Each row was made from one path, in order. Every step used is in the known rows, and no mark comes twice. Write each row's path.
Known rows:
noto -> fezaza -> revinid -> tofogot: 11 -9 1 -15 -2 -4 -13 -3 -25 -11 -8 0 5 4 3 -8 9 -14 -4 17 14 -12 8 -6
 -7 11 4 -26 13 -10 -1 9 6 -14 15 -12 -12 2 -1
birosaz -> moziz: 4 3 -3 3 3 -1 1 4 -6 0 -2 0 -2 5 3 6 -6 -15 -5 -5 -14 -17 -1 -11 3 3 7 1
 9 3 2 11 -10 3 5 -7 3 -16 3
gabok -> noto -> fezaza -> revinid -> lunof: 7 -12 -4 -12 -3 -5 -20 -9 -1 -10 -16 -4 3 0 2 -21 4 -1 -1 5 1 -6 8 8 -16
 3 6 -16 19 -23 -2 7 17 -1 -4 -16 -2 -6 2
tofogot -> noto -> moziz -> birosaz: -2 -2 -12 4 4 9 -10 16 -12 18 2 6 3 1 -11 4 1 -14 -5 10 -19 -14 -8 -4 -7
 -5 8 3 9 7 11 -7 22 -10 5 -4 -15 -10 2
revinid -> fezaza: 15 -4 -2 -1 6 -7 -6 0 -13 -3 -2 -4 -2 0 -1 -1 0 0 1 6 -18 1 8 3 -3 1 -3
 4 17 -14 -2 5 14 3 -2 -10 -1 0 -5
moziz -> birosaz -> gabok -> noto -> tofogot: -7 6 -1 -11 2 -1 -10 4 -3 4 -3 2 2 19 2 0 11 -2 -2 -3 -10 -17 -8 -5 -18
 15 11 -10 10 -9 2 -13 -4 -1 4 -14 -22 -7 -7
lunof -> noto -> tofogot -> revinid: -9 7 -29 -3 3 -1 -21 -4 -4 8 -22 -7 2 16 4 0 2 -11 -18 3 -5 -22 -21 -4
 -14 5 6 13 9 14 -11 0 21 -7 0 -10 -11 2 -8
gabok -> noto: -9 3 3 -6 -7 1 -16 -7 4 -3 0 0 -4 8 0 2 1 0 3 -6 -4 0 2 -10 -5 1 1 -8 9
 1 2 -4 -3 5 2 -10 -1 1 -3
birosaz -> gabok: 4 12 14 -2 -1 5 10 1 8 -8 -5 1 -1 -3 5 2 9 -3 -9 2 3 2 -10 -4 -1 5 5 -4
 -16 -15 -2 4 -7 -4 -1 -2 -5 -7 -2
moziz -> birosaz -> gabok -> noto -> tofogot -> revinid: -11 11 -11 -10 2 5 -15 6 -7 6 -22 1 -3 12 8 1 4 -10 -14 3 -8 -21 -21 -5
 -20 12 11 0 11 -3 -6 -5 8 -6 2 -11 -18 -6 -6
birosaz -> moziz -> noto -> fezaza -> revinid: 16 -2 -3 -6 4 -1 -10 -1 -9 -4 -13 -8 5 -2 3 -7 3 -13 -16 6 9 -15 3 -6 0
 5 5 -22 24 0 0 13 0 -8 8 -14 -5 -9 5
birosaz -> moziz -> noto -> fezaza -> revinid -> lunof: 13 -12 -4 -7 5 -6 -14 -4 -1 -10 -15 -8 5 -9 1 -23 2 -9 -9 0 1 -15 6 7
 -11 4 5 -8 25 -19 -2 13 18 -4 -10 -14 -5 -13 3
revinid -> lunof: 1 -10 1 -2 3 -4 -6 -5 6 -6 -5 -2 2 -7 -2 -17 1 3 4 -3 -5 -2 5 13 -11 -1
 1 10 6 -19 -3 1 18 3 -17 -1 -2 -4 -1
fezaza -> revinid -> tofogot -> noto -> moziz -> birosaz: -2 -7 -11 -5 1 6 -15 14 -12 10 -3 8 4 3 -6 -2 2 -27 -8 18 -10 -20 -3 -2
 -10 -1 11 -14 12 1 7 -3 25 -16 17 -8 -20 -9 1
tofogot -> revinid -> lunof: -6 -4 -9 -4 4 0 -13 -5 4 -4 -22 -3 -2 -7 2 -17 -4 -4 -6 0 -3 -8 -8 11
 -16 -1 3 16 7 -15 -8 8 27 -2 -16 -2 -2 -5 -1
sifer -> revinid: -1 -6 -4 -5 -4 -1 -1 -8 -1 11 -13 8 4 0 -10 -3 -14 -3 -18 -4 -5 -2 -2 -3
 3 4 1 -2 -5 -5 -3 -16 2 -1 -2 4 2 4 3
birosaz -> gabok -> noto -> tofogot -> revinid: -11 12 -6 -14 -1 2 -15 -1 2 2 -25 -6 -3 16 9 1 6 -11 -18 2 -3 -21 -19 -8
 -18 10 9 4 4 0 -8 0 5 -3 0 -10 -13 -3 -7
noto -> moziz: -1 0 -8 -3 0 0 3 -2 -1 8 -5 0 4 2 -2 1 7 -11 -4 9 -18 -13 0 -5 -2 -11 3
 10 -14 18 4 -4 11 -2 2 -1 -5 1 -1
lunof -> revinid: -2 3 -8 -4 -1 1 -21 -3 -5 -3 -17 -4 -3 11 -3 0 -3 -8 -9 3 2 -6 0 -9 4 1
 -1 0 1 -2 -3 -1 6 -1 -6 -9 3 5 3
nuli -> revinid -> fezaza: 14 1 -3 -12 22 -6 -8 -9 -15 2 -10 -6 1 1 -7 -1 -2 -4 -3 1 -18 0 11 0 -5
 3 -3 5 24 -27 -1 8 17 2 0 -5 -4 -1 -6
birosaz -> moziz -> noto -> tofogot -> revinid: -8 6 -13 -6 12 -1 -13 4 -3 9 -20 -10 1 8 5 -1 1 -21 -23 -1 -5 -31 -16 -5
 -11 9 6 15 17 13 -6 3 9 -6 -6 -5 -15 -8 -3
sifer -> revinid -> lunof -> noto: -2 -9 -23 1 -2 -6 -21 -17 6 2 -12 2 9 1 -10 -15 -7 2 -10 -8 -9 -2 -7 1
 -6 -1 4 7 4 -10 -6 -9 36 -3 -12 -10 -1 -1 -7
nuli -> revinid -> tofogot -> noto: -4 3 3 -17 10 1 -23 1 -12 5 -3 -8 2 12 -13 4 3 -26 -19 7 5 -11 5 -13 -6
 8 3 4 21 -17 1 7 17 -11 4 -6 -19 -12 -4
nuli -> revinid -> tofogot: -4 -1 1 -18 16 -3 -8 -9 -16 -4 -5 0 6 6 -5 -2 4 -18 0 1 5 -8 7 -8 -4 12
 1 -4 9 -17 -1 5 8 -10 8 0 -16 1 -6
fezaza -> revinid -> tofogot -> noto -> moziz: -3 -3 -6 -13 -3 1 -19 2 -2 7 -9 -4 4 12 -7 -1 7 -33 -21 20 -8 -23 5 -10
 -6 -5 8 -1 3 12 3 5 22 -13 12 -11 -17 -8 0
tofogot -> noto -> moziz -> birosaz -> gabok: 5 11 2 -2 0 11 2 14 -1 8 -5 6 2 -2 -3 4 8 -13 -14 10 -15 -8 -17 -8 -8 1
 12 -2 -8 -9 7 -2 10 -14 5 -5 -17 -15 -1
sifer -> revinid -> lunof -> noto -> tofogot: -4 -9 -25 -8 4 -12 -19 -12 0 9 -12 -5 12 19 -8 -15 2 1 -12 -6 -15 -19 -7
 5 -16 9 6 10 9 -5 -6 -15 29 -2 -10 -12 -14 0 -10
lunof -> noto -> tofogot -> revinid -> fezaza: 7 1 -25 -5 9 -8 -24 -4 -16 6 -19 -8 0 14 3 0 1 -7 -12 7 -23 -17 -9 -1
 -15 5 3 15 24 -5 -10 5 32 -4 -1 -16 -9 1 -11

Which path is each row?
9 -7 3 -16 2 -5 -17 -3 -19 -10 -5 -4 8 -1 3 -12 11 -16 -8 12 18 -12 6 -6
 -5 11 1 -25 17 -6 -1 7 9 -16 10 -12 -18 1 -3 : moziz -> noto -> fezaza -> revinid -> tofogot
11 2 0 -11 -6 5 -12 1 -13 -8 -13 3 1 1 7 -4 6 -3 -7 11 7 -4 -5 -3 -9 8 9
 -39 16 -15 2 3 -2 -8 16 -18 -7 -5 3 : moziz -> birosaz -> gabok -> noto -> fezaza -> revinid
-3 0 -1 -11 -2 -1 -37 8 -15 2 -7 -7 0 18 -11 3 3 -26 -21 11 5 -14 1 -17
 -1 7 2 3 16 -8 0 5 18 -11 -3 -14 -14 -9 -1 : lunof -> revinid -> tofogot -> noto
13 -1 -6 -13 -1 -2 -32 10 -40 2 -7 -9 5 17 -11 3 13 -16 -17 18 2 -13 -1
 -20 -5 8 0 3 24 -11 3 5 17 -12 -4 -18 -13 -9 3 : lunof -> revinid -> tofogot -> noto -> fezaza
-3 -8 2 -14 -3 -5 -8 -8 -17 1 -6 7 6 5 -9 -6 -5 -15 -11 3 2 -8 3 -7 0 12
 1 -6 -2 -8 -3 -11 7 -10 4 1 -12 3 -4 : sifer -> revinid -> tofogot
11 -7 -10 -12 -4 -7 -21 -7 -22 -9 -8 -1 9 9 3 -8 9 -15 -5 14 13 -12 2 -9
 -6 10 4 -27 14 -4 -5 10 16 -16 16 -16 -12 2 -4 : lunof -> noto -> fezaza -> revinid -> tofogot
13 -4 -5 -9 -5 1 -16 3 -11 1 -13 -8 2 6 -4 -2 3 -13 -21 17 11 -8 1 -2 -5
 3 5 -21 22 -7 -1 9 8 -8 11 -15 -3 -8 7 : tofogot -> noto -> fezaza -> revinid
-1 -6 -1 -12 18 -3 -7 -13 4 -1 -14 -4 5 -5 -7 -17 -1 0 0 -7 -4 -3 7 11
 -12 3 1 9 10 -32 -2 4 21 2 -15 2 -6 -6 -3 : nuli -> revinid -> lunof
12 -6 2 -13 2 -5 -15 0 -21 -9 -5 -3 6 3 5 -7 8 -24 -11 10 12 -22 7 -10
 -4 13 5 -23 23 -4 0 15 4 -15 14 -15 -16 -8 -1 : birosaz -> moziz -> noto -> fezaza -> revinid -> tofogot
13 -6 -2 -14 -3 -4 -22 6 -39 8 -7 -5 9 12 -16 2 8 -13 -23 15 -1 -11 -2
 -17 -6 9 1 2 21 -12 4 -4 15 -12 -1 -12 -14 -9 2 : sifer -> revinid -> tofogot -> noto -> fezaza
12 -13 -4 -9 0 -5 -10 -7 -4 -10 -16 -3 5 -5 0 -23 3 1 -3 7 4 -6 7 14 -15
 2 4 -10 16 -24 -3 9 19 -2 -7 -10 -2 -6 3 : noto -> fezaza -> revinid -> lunof
3 4 4 4 10 -1 -7 3 5 0 4 -8 2 -6 0 -1 -1 -16 -11 -12 -2 -15 -2 -10 7 2 1
 6 16 8 3 7 -1 -4 -8 -5 -8 -13 -2 : birosaz -> moziz -> noto
8 1 -3 -9 -4 -2 -16 -3 -26 -1 -2 -4 3 10 -1 4 12 5 2 4 -7 -2 0 -14 -7 3
 0 -5 18 -3 6 -2 -2 1 -1 -16 -2 -1 1 : gabok -> noto -> fezaza
15 0 -4 -5 0 -1 -17 11 -30 8 0 -9 6 9 -10 7 10 -5 -16 13 -2 -6 -4 -13 -6
 2 0 6 21 -6 6 4 9 -6 -4 -14 -6 -12 4 : tofogot -> noto -> fezaza
-5 9 3 -10 -8 4 -5 -8 7 2 -8 1 1 8 1 3 13 -14 -7 4 -19 -12 -5 -15 -7 -7
 7 2 -18 10 5 -5 3 -2 4 -11 -9 -5 -4 : birosaz -> gabok -> noto -> moziz
-1 0 -3 -5 15 -8 -6 4 -1 8 1 -12 7 12 0 -4 7 -13 -14 -8 -7 -31 -1 -4 -6
 11 5 9 19 10 2 -2 -2 -2 -7 -9 -19 -9 -5 : birosaz -> moziz -> noto -> tofogot
-2 -1 -24 -2 3 -9 -16 -5 -2 9 -2 -7 9 22 -1 -1 9 1 -6 -1 -9 -19 -8 -4
 -11 7 6 5 9 10 -3 -9 14 -3 1 -12 -13 3 -9 : lunof -> noto -> tofogot
-8 4 -15 -8 6 0 -11 2 -4 8 -22 -5 -1 14 5 0 1 -10 -15 6 -3 -22 -13 2 -15
 7 5 11 7 6 -9 -1 10 -4 -1 -2 -10 1 -1 : noto -> tofogot -> revinid
11 -1 -26 -2 0 -4 -24 -6 -25 0 -16 -7 9 3 -3 -8 10 4 -6 6 -6 -8 -16 -7
 -13 0 2 11 17 -7 -3 5 35 -6 -10 -17 -2 -3 -4 : tofogot -> revinid -> lunof -> noto -> fezaza
-8 -6 -12 -9 8 -4 -14 -3 1 1 -22 -6 2 3 2 -17 2 -5 -7 2 -8 -18 -7 13 -22
 5 5 19 11 -15 -8 1 25 -1 -18 -3 -9 -6 -3 : noto -> tofogot -> revinid -> lunof
-4 -2 -12 -11 13 8 -14 10 -19 17 -1 6 6 4 -13 2 3 -24 -6 12 -18 -20 -4
 -8 -10 0 9 0 15 -3 9 -6 27 -14 10 -4 -23 -11 -1 : nuli -> revinid -> tofogot -> noto -> moziz -> birosaz
-15 6 -13 -13 1 1 -20 -2 -2 6 -23 -6 -4 18 6 0 2 -10 -12 1 -5 -22 -13 -6
 -17 8 6 7 12 8 -7 -2 8 -2 1 -9 -11 0 -5 : gabok -> noto -> tofogot -> revinid
14 -2 -2 -11 -1 -4 -22 10 -39 2 1 -8 7 12 -9 4 15 -14 -13 17 1 -9 -1 -15
 -7 7 0 3 23 -8 6 5 12 -12 -1 -14 -14 -10 0 : revinid -> tofogot -> noto -> fezaza
-4 -2 -5 -10 -2 0 -16 4 -8 11 -3 -4 5 12 -11 5 10 -31 -17 17 -15 -20 1
 -12 -5 -6 4 12 -2 14 5 2 22 -11 4 -8 -17 -9 -4 : revinid -> tofogot -> noto -> moziz
5 9 2 1 2 10 10 10 -3 4 -2 10 3 -8 2 1 9 -9 -4 6 -15 -7 -14 -4 -6 1 11
 -7 -16 -8 6 -5 6 -11 6 -1 -14 -10 -1 : noto -> moziz -> birosaz -> gabok
10 2 -13 -7 16 -8 -18 4 -16 5 -17 -10 -1 8 4 -2 0 -18 -19 2 -23 -25 -5
 -2 -12 8 2 17 30 -4 -9 10 21 -3 -6 -15 -12 -8 -6 : birosaz -> moziz -> noto -> tofogot -> revinid -> fezaza
-1 -8 -28 3 3 4 -15 1 -1 8 -7 9 8 -4 -4 -11 -1 -9 3 6 -18 -15 -7 5 -12
 -8 12 -10 7 2 3 -6 37 -10 8 -8 -12 -3 -3 : fezaza -> revinid -> lunof -> noto -> moziz -> birosaz
11 -13 -4 -10 -1 -3 -18 -1 -2 -5 -16 -7 5 -1 -5 -19 2 -7 -14 11 3 -7 5
 11 -15 1 5 -7 23 -26 -2 11 25 -3 -8 -15 -5 -11 5 : tofogot -> noto -> fezaza -> revinid -> lunof
9 -3 -4 -13 -8 0 -17 -6 -9 -7 -15 -3 1 7 4 -4 4 -4 -6 10 9 -4 6 -5 -7 4
 4 -33 18 -4 0 4 -1 -2 14 -19 -1 1 3 : gabok -> noto -> fezaza -> revinid
12 -2 -2 -18 9 -2 -21 5 -38 7 -6 -9 9 12 -13 5 13 -16 -15 14 2 -11 3 -16
 -8 10 1 2 29 -17 6 7 16 -12 1 -13 -16 -12 0 : nuli -> revinid -> tofogot -> noto -> fezaza
-2 3 -8 -4 -2 3 -10 4 2 15 -6 -5 4 10 -10 6 6 -21 -19 14 -19 -17 -2 -10
 -4 -12 4 17 -2 16 6 -2 19 -5 2 -7 -9 -9 0 : tofogot -> noto -> moziz
2 -13 -2 -7 0 -3 -8 -9 17 -11 -15 -2 0 -7 3 -23 -4 -3 -2 2 6 -3 8 17 -13
 0 4 -12 9 -22 -6 8 17 0 -6 -6 -2 -4 1 : fezaza -> revinid -> lunof
-10 -1 -4 -12 1 -7 -16 -4 -1 6 -3 -5 1 25 0 -1 8 0 -1 -2 -9 -18 2 -4 -15
 10 4 -1 11 2 1 -12 -4 4 0 -13 -14 1 -6 : gabok -> noto -> tofogot
14 -3 -21 -2 1 -7 -20 -7 -25 -1 -6 -7 12 4 -5 -8 11 9 0 4 -9 -2 -6 -5
 -11 0 2 7 18 -9 1 2 30 -5 -10 -17 -2 -3 -3 : revinid -> lunof -> noto -> fezaza
12 7 3 -6 -3 3 -11 5 -30 -2 -1 3 3 3 1 4 14 5 2 6 -5 -2 -10 -16 -10 8 6
 -12 13 -15 7 -4 -3 -5 2 -16 -10 -8 0 : moziz -> birosaz -> gabok -> noto -> fezaza
9 1 -10 -3 7 -2 -14 0 -15 0 -17 -4 -6 0 3 0 -4 -7 -8 7 -16 -4 -4 2 -8 1
 -1 11 19 -11 -8 10 25 -2 -2 -9 1 1 -4 : tofogot -> revinid -> fezaza
-1 3 -25 1 -3 -2 -11 -10 1 8 -6 -2 7 8 -3 1 7 -12 -6 6 -22 -14 -8 -11 -2
 -14 4 10 -9 25 3 -5 25 -6 5 -9 -5 0 -7 : lunof -> noto -> moziz
